Each row comes from the steps of one path. Every step used is in the known rows, and no mark comes twice. Write the path behind each row, first mark first.
Known rows:
z > b > m > x > s > a > y: [ 2.355  1.709  1.628 -1.144 -1.124  1.023  0.978  0.750  1.679  1.475
 -1.182  2.227  2.334  0.506 -5.267  0.756 -0.817  0.444  0.528  1.392
 -1.513  0.850  0.974 -0.358  1.326  0.717 -0.327 -1.061 -3.511  3.242
  2.754]
j > a: [-0.178 -0.237 -0.789 -1.202 -2.020 -2.727 -1.059 -0.242 -2.042  1.354
  0.528  1.675 -0.718  2.457 -3.387 -2.267 -2.088  1.077 -0.582 -0.516
 -3.429 -2.226  0.716 -0.270 -0.657  0.038  0.220  0.084 -5.678  5.594
 -0.389]
x > b > y: [ 0.027 -0.711  1.569  0.268 -1.233 -0.725  0.204 -1.865  1.319  2.822
 -0.144  1.276 -1.157  0.976  0.328 -0.373 -2.669  1.099  1.313 -1.940
 -1.034  0.664  2.900 -1.640  1.945  0.583 -2.624  3.807 -3.395 -4.298
 -1.390]
y > z: [-0.386 -1.637  0.088 -0.953  1.572 -1.003  0.732  0.875  0.054  1.640
  0.568  1.771 -1.204  0.647 -1.558 -2.463 -1.106  1.341  1.536  0.863
 -0.537 -0.933 -2.216 -0.849  0.004  2.148  5.662 -1.099 -2.308  1.909
 -3.067]
z > b: [-0.227  1.513  0.599 -3.604  0.612  0.684  0.438 -2.376  1.079  1.550
 -0.857  2.281 -1.902 -1.980 -4.355 -2.357 -2.101  0.364  0.694 -0.697
 -1.341 -1.894  0.305  0.709 -2.570  2.591 -2.127 -0.168 -1.719 -0.807
 -1.726]
s > x: [ 0.238 -0.519  0.410 -2.676  0.093  1.275  0.003 -0.063 -2.136  5.666
  1.240  2.510  0.139  1.338 -4.111 -1.872 -1.100  0.842  2.796  0.884
  0.516 -3.420  0.836  0.459 -1.966  4.306 -0.588 -1.899  1.541  3.492
  2.695]
y > b > a > z: [-0.874 -1.754 -0.444 -2.939  0.944 -1.450  0.455  1.078 -1.085 -0.873
 -0.419  2.324  2.626  1.239  4.034 -1.792 -0.131 -0.828  2.153  0.604
  0.281  3.948 -0.143 -0.871  4.626  4.128 -2.889 -0.169 -1.187  1.017
 -3.346]
s > x > b > a > y > z: [-1.036 -2.487  0.238 -0.149  0.431  1.032  0.819  0.495 -0.350 -0.515
 -0.285  1.877  3.377  2.112 -4.590 -1.217 -1.816  1.065  2.260  1.374
  0.044  1.132 -0.458 -0.697  0.791  4.510  3.507 -0.083  0.456 -1.911
 -2.912]
j > a > y > b: [-0.827  0.298  0.288 -2.695 -0.283 -0.533 -0.385  2.046 -0.179 -2.547
 -0.015  1.883  2.098  2.026 -2.980 -1.996 -2.434  0.422  1.649 -1.324
 -2.317  4.979  3.084 -0.189 -0.902  1.834  0.811  0.173 -3.634  1.619
 -3.791]
b > y: [-0.060 -0.215  0.965  0.398 -0.956 -0.787 -0.284 -0.530  0.702  2.761
  0.670  2.093 -0.144  0.282  0.780 -1.911  0.334  0.576  1.082 -0.935
  0.397  1.843  1.679 -0.978  0.311  1.165 -1.933  1.722 -2.317  0.244
 -2.093]
j > a > y > z > b: [-1.083  0.515  0.352 -0.990  0.098  0.714  0.160 -1.187  1.134 -2.862
 -1.191  2.397  0.963 -0.514 -7.004 -2.786 -2.665  1.065 -0.103  0.355
 -2.564  0.234 -0.582  1.083 -2.480  2.062  2.868 -0.548 -3.014 -1.259
 -5.096]
s > x > b > y > z: [-0.357 -2.357  0.784  0.903  0.269 -0.587  0.811 -0.961  0.689  2.347
  0.488  1.648 -1.151  1.502 -1.302 -0.968 -2.362  1.170  1.515 -0.514
 -0.589  0.133  0.058 -0.903  1.156  1.565  2.896 -0.135 -1.383 -3.886
 -2.057]
m > x > s: [ 2.077  3.126  0.714 -1.854  0.507 -1.060  2.153 -1.102  0.592  6.261
  1.917  2.000 -2.228 -0.174  0.657  1.522 -0.353  0.640  1.107  1.181
 -2.120 -2.507  0.110 -0.432  3.184  0.425  1.001 -5.704 -4.040  5.359
  4.608]
b > m > x > s: [ 2.181  3.516  0.988 -2.011  0.841 -1.255  2.133 -0.051  0.952  5.600
  0.835  2.286 -1.766 -0.638  1.941  2.139  0.377  1.000  0.689  0.122
 -1.677 -1.421 -0.510 -0.821  3.341 -0.961 -0.375 -6.373 -4.017  3.999
  6.683]
b > y > z: [-0.481 -1.806  0.280  1.040  0.637 -1.443  0.449  0.460  0.937  1.210
  0.648  2.048 -0.935  0.017  0.465 -2.333  0.121  1.024  0.960  0.076
 -0.044  1.852 -1.121 -1.161  0.594  1.069  3.776 -0.300 -2.637 -0.631
 -4.374]
m > b > a > z: [-0.093 -2.014 -0.354 -1.403 -0.116 -0.889  0.456 -0.199 -1.766  0.922
 -0.595  1.630  3.545  0.974  3.643 -1.069 -1.908 -0.438  2.450 -0.212
  0.357  0.315 -0.684 -0.496  6.047  3.311 -2.487  2.492 -1.495  1.438
 -0.758]
x > b: [ 0.084 -0.843  1.513 -2.388  0.010 -0.246  0.983 -1.574  0.262  3.327
 -0.728  0.490 -1.296  1.861 -2.425 -0.086 -4.947  1.739  1.794 -1.227
 -2.173 -3.120  1.742 -1.498  1.701  1.530 -0.994  3.176 -3.315 -2.354
  0.486]
y > z > b > m > x: [ 1.125  0.425 -0.142 -1.975  1.739 -0.854  2.314 -0.003  1.977  0.254
 -0.480  3.363 -1.985 -2.140 -0.630  0.835 -0.306  0.551  1.145 -1.174
 -0.951 -0.747 -1.256  1.026  0.527 -0.392  1.126 -6.115 -2.583 -2.393
  3.006]
a > y > z > b: [-0.898  0.636  1.005 -1.689  1.252  1.930  0.732 -0.940  2.048 -1.799
 -1.191  2.495  0.988 -1.454 -6.168 -2.633 -2.201  0.920  1.060  0.686
 -1.109  0.300 -1.134  0.911 -2.485  3.218  2.774 -0.283 -1.035 -2.326
 -5.413]
m > x > b > a: [ 0.453 -2.138 -0.543 -1.764 -0.628 -2.186  1.819 -2.132  0.041  1.990
 -0.139  1.739 -1.476  0.677  0.219  1.137 -2.197 -0.413  1.170 -0.709
 -1.109 -0.576  1.878 -1.004  3.570  2.231 -2.915 -0.807 -2.885 -2.351
  2.141]

Write each row's path:
[ 3.641  0.271  0.532 -2.631 -0.283 -3.285  1.617  1.148  0.952  5.178
  0.248  1.597 -4.063  0.374  0.126  1.815 -0.675 -0.545 -0.244 -0.001
 -2.316  0.982  0.870 -1.215  3.560 -1.770 -0.083 -3.980 -6.101  5.917
  6.008]
y > b > m > x > s > a
[-0.274  0.968  1.131 -0.665 -0.752  0.127 -0.077 -2.599  1.867  1.286
 -0.501  2.810 -1.557 -2.045 -1.450 -2.113 -0.595 -0.030  0.268 -1.372
 -0.369  1.679  1.763  0.143 -1.447  1.213 -3.765  1.149 -2.256 -3.083
 -2.998]
z > b > y
[-0.649  0.959  1.042 -2.884  0.913  1.300  0.418 -1.841  0.336  0.121
 -1.666  2.416  1.390 -0.901 -1.802 -2.561 -2.109  0.261  1.690  0.802
 -1.279 -1.697 -0.999  0.912  0.949  3.447 -2.160  0.458 -1.602 -0.826
 -3.271]
a > z > b
[-1.014 -1.990 -0.041 -0.017  0.673  0.395  0.448  1.443  0.224 -1.618
  0.233  2.372  3.486  1.256 -2.967 -2.382 -0.054  0.805  1.340  1.956
  0.438  2.820 -1.643 -0.971  0.372  4.225  4.284 -0.048 -0.808  0.840
 -5.155]
b > a > y > z
[ 0.939 -1.091  0.880 -1.907  0.173 -0.712  2.330 -1.741  0.854  3.361
  0.053  1.171 -1.755  1.632 -1.171  1.832 -4.479  1.001  2.506 -1.101
 -2.369 -3.398  2.302 -0.494  3.138  0.636  0.038 -0.518 -3.803 -2.714
  2.769]
m > x > b
[-0.801  0.717  1.190 -0.040 -0.492  0.401 -0.275 -2.073  1.194  0.235
 -0.999  2.760  1.093 -1.034  0.668 -2.278 -0.623 -0.029  0.945 -0.404
 -0.175  1.914  0.679  0.219  1.314  1.994 -4.065  1.556 -1.793 -3.352
 -4.259]
a > z > b > y
[ 1.902 -0.891  0.021 -2.467  0.399 -1.220  2.088  3.032  1.351 -0.113
 -0.239  2.618  0.350  0.220 -0.169  1.645 -0.382 -0.160  2.066 -1.409
 -0.558  3.475  1.887  0.010  2.008 -0.290  0.225 -3.721 -3.284  0.712
  3.640]
s > a > y > b > m > x
[ 0.107 -0.734  1.196  0.129 -1.439 -0.463 -0.321 -1.851  1.057  0.709
 -1.385  2.354  0.359 -0.575 -0.356 -2.015 -0.795 -0.568  0.462  0.085
 -0.585  1.954  1.075  0.117  1.786  1.368 -3.821  2.381 -2.933 -1.474
 -3.250]
s > a > z > b > y
[-0.944 -1.729 -0.322 -1.445  0.185 -0.815  0.055  0.383 -1.775  0.687
 -0.299  2.432  3.897  1.538  2.599 -2.007  0.225 -0.066  1.881  1.829
  0.638  0.690 -1.324 -0.907  4.630  4.507 -2.887  0.988 -1.201  2.767
 -2.649]
b > a > z
[-0.450  0.111  0.297 -2.494  1.850  0.011  0.763 -1.770  1.629  0.187
 -0.700  2.325 -2.636 -2.062 -4.235 -2.884 -2.202  0.532  0.471 -0.015
 -1.481 -1.229 -1.755  0.857 -2.192  2.232  2.168 -1.637 -1.988 -1.949
 -3.786]
y > z > b
[ 0.894  1.088  1.520  0.209 -1.148 -0.643 -0.163 -2.469  1.380  2.285
 -0.969  2.281 -0.282 -0.724  0.468 -1.179 -0.358 -0.466 -0.225  0.422
 -1.326  1.483  0.579 -0.421  2.821  0.657 -3.886  1.002 -3.671 -0.069
 -1.942]
x > s > a > z > b > y
[-0.326 -0.807  0.366 -0.646 -0.972  1.491  0.065  0.436 -0.159 -0.563
 -0.121  1.639  5.023  0.691 -2.363 -0.891 -1.877  0.039  2.293 -0.608
  0.842  2.650  1.933 -0.408  1.545  3.784 -0.812  3.472 -0.706  0.555
 -1.262]
m > b > a > y
[-0.959  0.597  0.651 -1.589 -0.443  1.965 -0.146 -0.668  0.536 -1.932
 -0.960  2.674  4.343 -0.363 -5.101 -2.098 -0.430 -0.047  1.009  0.737
  0.296  2.854  1.207  0.188 -1.171  5.036 -2.692  1.670 -0.097 -0.614
 -3.766]
z > b > a > y
[ 1.349  1.232  0.010 -2.668  0.933 -0.547  2.081 -0.415  1.652  1.080
 -0.649  3.299 -1.591 -2.155 -0.738  0.875 -0.377  0.243  1.288 -1.515
 -0.786 -1.112 -0.005  1.024  0.417  0.106 -1.835 -4.788 -2.388 -1.634
  4.317]
z > b > m > x
[-0.741 -2.428 -0.098 -1.629 -0.155  0.088  0.350 -1.084 -2.170  1.934
 -0.945  1.782  3.725  2.698  1.062 -0.783 -2.278  0.143  2.550  1.127
 -0.113 -1.016 -0.237 -0.837  5.196  4.811 -3.897  1.336  0.012 -0.726
 -0.295]
s > x > b > a > z
[-0.604 -1.981 -0.134  0.354  0.301  0.336  0.628  1.177  0.331 -1.532
 -0.162  1.808  3.261  0.656 -1.895 -1.516 -1.772  0.490  2.040  0.377
  0.353  2.517 -0.686 -0.510  1.444  3.111  4.555  1.080 -1.177 -0.166
 -3.782]
m > b > a > y > z
[ 0.331  0.019  1.566 -2.511  0.740 -0.683  0.564  0.471  0.866  2.376
 -1.813  1.393 -0.705  0.917 -0.502  0.395 -2.936  2.280  1.212 -2.814
 -1.187 -1.582  0.177 -2.079  1.443 -0.092 -2.733  1.761 -3.067 -3.128
  3.106]
x > b > m
[ 1.169  0.602  1.297 -2.925  0.158 -0.191  0.585  2.129  1.141  1.053
  0.033  1.354  0.510  1.323 -2.384 -0.821 -1.778 -0.269  1.523  0.036
 -1.815  4.944  2.729 -1.122  1.019  1.958  0.997  0.103 -3.570  3.436
 -1.476]
x > s > a > y > b
[-0.245 -0.949  0.568 -0.576 -1.017  1.242  1.233 -0.158  0.340 -0.695
 -0.537  2.000  4.285  1.850 -3.149  0.536 -1.967  0.385  2.325  0.452
 -0.328  1.687  2.444 -0.589  2.486  3.869 -1.207  1.428 -1.262 -1.880
 -0.877]
m > x > b > a > y
[ 1.799 -0.391  0.153 -1.167  0.659 -0.360  1.977  1.029  2.181 -0.867
 -1.120  3.165  0.259 -1.143 -3.039  0.884 -0.414  0.165  1.054 -0.066
 -0.748  0.534 -0.634  0.788  0.921 -0.091  1.886 -4.197 -3.154 -1.090
  2.537]
s > a > y > z > b > m > x
[-0.884  0.772  0.090 -2.064 -0.478 -0.281 -0.312 -2.212 -0.540 -1.045
 -1.725  2.370  1.282  0.246 -2.849 -2.582 -2.797  0.360  0.241  0.264
 -3.027 -2.065 -0.508  1.135  0.637  1.874 -2.329  0.185 -3.774  0.826
 -2.878]
j > a > z > b
[ 2.004 -0.565 -0.077 -2.133  0.410 -1.196  2.027  0.266  1.079  0.845
 -1.434  3.033 -0.147 -1.002 -0.064  1.049 -0.563 -0.360  1.308 -0.281
 -0.952 -0.915 -0.734  0.858  3.156 -0.278 -1.845 -3.684 -3.517  0.095
  4.028]
s > a > z > b > m > x
[ 1.474  0.924  1.001  0.446 -1.269 -0.934  0.728 -2.549  1.853  2.196
 -0.582  2.656 -0.470 -1.135  0.773  0.076 -0.236 -0.976  0.046  0.515
 -1.460  1.288  1.018  0.509  3.791  0.032 -3.231 -1.237 -4.071 -0.419
 -0.447]
m > x > s > a > z > b > y
[ 1.614  4.081  1.187 -1.185  1.347  0.368  2.289 -0.379  2.210  1.899
 -0.054  2.617 -0.019 -1.421 -1.140  1.844 -0.062  1.072  0.289  0.672
 -1.981  0.071 -1.235  0.024  2.289 -0.261  1.377 -6.652 -3.256  0.538
  3.488]
a > y > z > b > m > x > s
[ 2.320 -0.447  0.714 -2.143  0.433 -2.175  1.457  1.993 -0.011  2.666
 -0.689  1.792  0.924  1.633  3.392  1.096 -0.519 -0.272  1.392  1.158
 -1.748  1.377 -0.712 -1.053  7.043 -0.143 -0.632 -2.659 -4.883  4.882
  2.892]
y > b > m > x > s > a > z
[ 1.349  0.426 -0.355 -3.401  1.559 -1.822  2.268  1.922  1.300  0.897
  0.434  2.927 -1.737 -0.882  2.450  1.455 -0.336  0.147  2.204 -2.324
 -0.548  2.236  1.064  0.179  1.867 -0.619 -0.386 -5.636 -3.007 -0.571
  4.146]
y > b > m > x
[-0.643 -1.069 -1.143 -2.212  0.698 -1.563  0.577 -2.225  0.390 -0.576
 -0.536  2.691 -2.132 -2.252 -1.945 -2.211 -0.403 -0.665 -0.514  0.047
 -0.288  1.193 -1.134  0.099 -0.699  3.365 -1.347 -1.783 -1.520 -1.553
 -2.899]
y > z > b > a
[ 2.336 -0.421  0.891 -0.929 -0.270 -1.740  1.279  1.288 -0.580  3.830
 -0.877  1.757  1.724  1.937  2.244  0.914 -0.178  0.225  1.051  2.156
 -1.483 -1.203 -1.653 -1.070  6.929  0.086 -0.543 -1.728 -4.746  6.297
  3.399]
b > m > x > s > a > z
[ 1.836  3.823  1.144 -2.193  1.188 -0.427  2.071 -0.924  1.402  3.711
 -0.264  2.605 -0.505 -1.212  1.926  2.044 -0.220  0.629  0.679  0.363
 -2.029 -1.611 -1.459 -0.209  4.302 -0.294 -1.869 -6.201 -3.688  1.785
  4.910]
a > z > b > m > x > s
[-0.654 -2.374 -0.058  0.281  0.488  0.076  1.695  0.641  0.835 -1.746
 -0.137  1.994  2.809  1.257 -2.618 -0.202 -1.621  0.699  2.010  1.157
 -0.648  1.788 -0.425 -0.626  2.458  3.108  4.342 -0.912 -1.773 -2.493
 -3.079]
m > x > b > a > y > z
[ 0.666 -0.346  0.862  0.556 -1.401 -0.784  0.001 -1.118  0.925  3.026
  0.567  1.443 -0.764 -0.496  2.096 -0.675 -2.329 -0.006  1.771 -3.247
  0.354  1.535  2.586 -0.479  1.885 -0.198 -1.630  3.428 -2.802 -1.391
  0.266]
m > b > y
[ 0.064 -1.815  0.052  1.148  0.189 -1.575  0.815 -0.075  1.244  1.352
  0.725  1.476 -1.325 -0.428  1.658 -1.316 -1.985  0.522  1.479 -1.683
 -0.070  1.670 -0.385 -0.520  1.837 -0.082  4.173  1.218 -2.935 -1.912
 -2.658]
m > b > y > z
[ 1.233  1.388  1.430 -3.156  0.783 -0.669  0.359  3.368  1.561  0.504
 -1.108  1.780  0.642  0.366 -0.488  0.349 -0.535  0.928  0.762 -1.718
 -0.891  4.994  1.057 -1.907  1.303 -0.214 -1.227 -0.909 -3.475  1.623
  1.968]
x > s > a > y > b > m
[ 1.767  0.821  0.684 -2.075  0.020 -0.320  1.444 -2.269  0.605  2.416
 -1.202  2.511 -0.419 -0.858 -1.871 -0.192 -1.863 -0.780  0.594  1.908
 -2.385 -2.140 -0.658  0.882  3.243  1.197 -1.657 -2.099 -3.960  2.242
  0.842]
m > x > s > a > z > b
[-0.416  0.885  0.529 -2.918  0.466 -0.825 -0.539  3.184  0.614 -2.308
 -1.129  2.216  2.123  0.992 -0.756 -0.893 -1.075  1.154  1.078 -2.671
 -1.382  5.216  1.513 -1.094 -0.467  0.039 -1.553 -0.758 -3.349 -0.251
 -0.124]
j > a > y > b > m
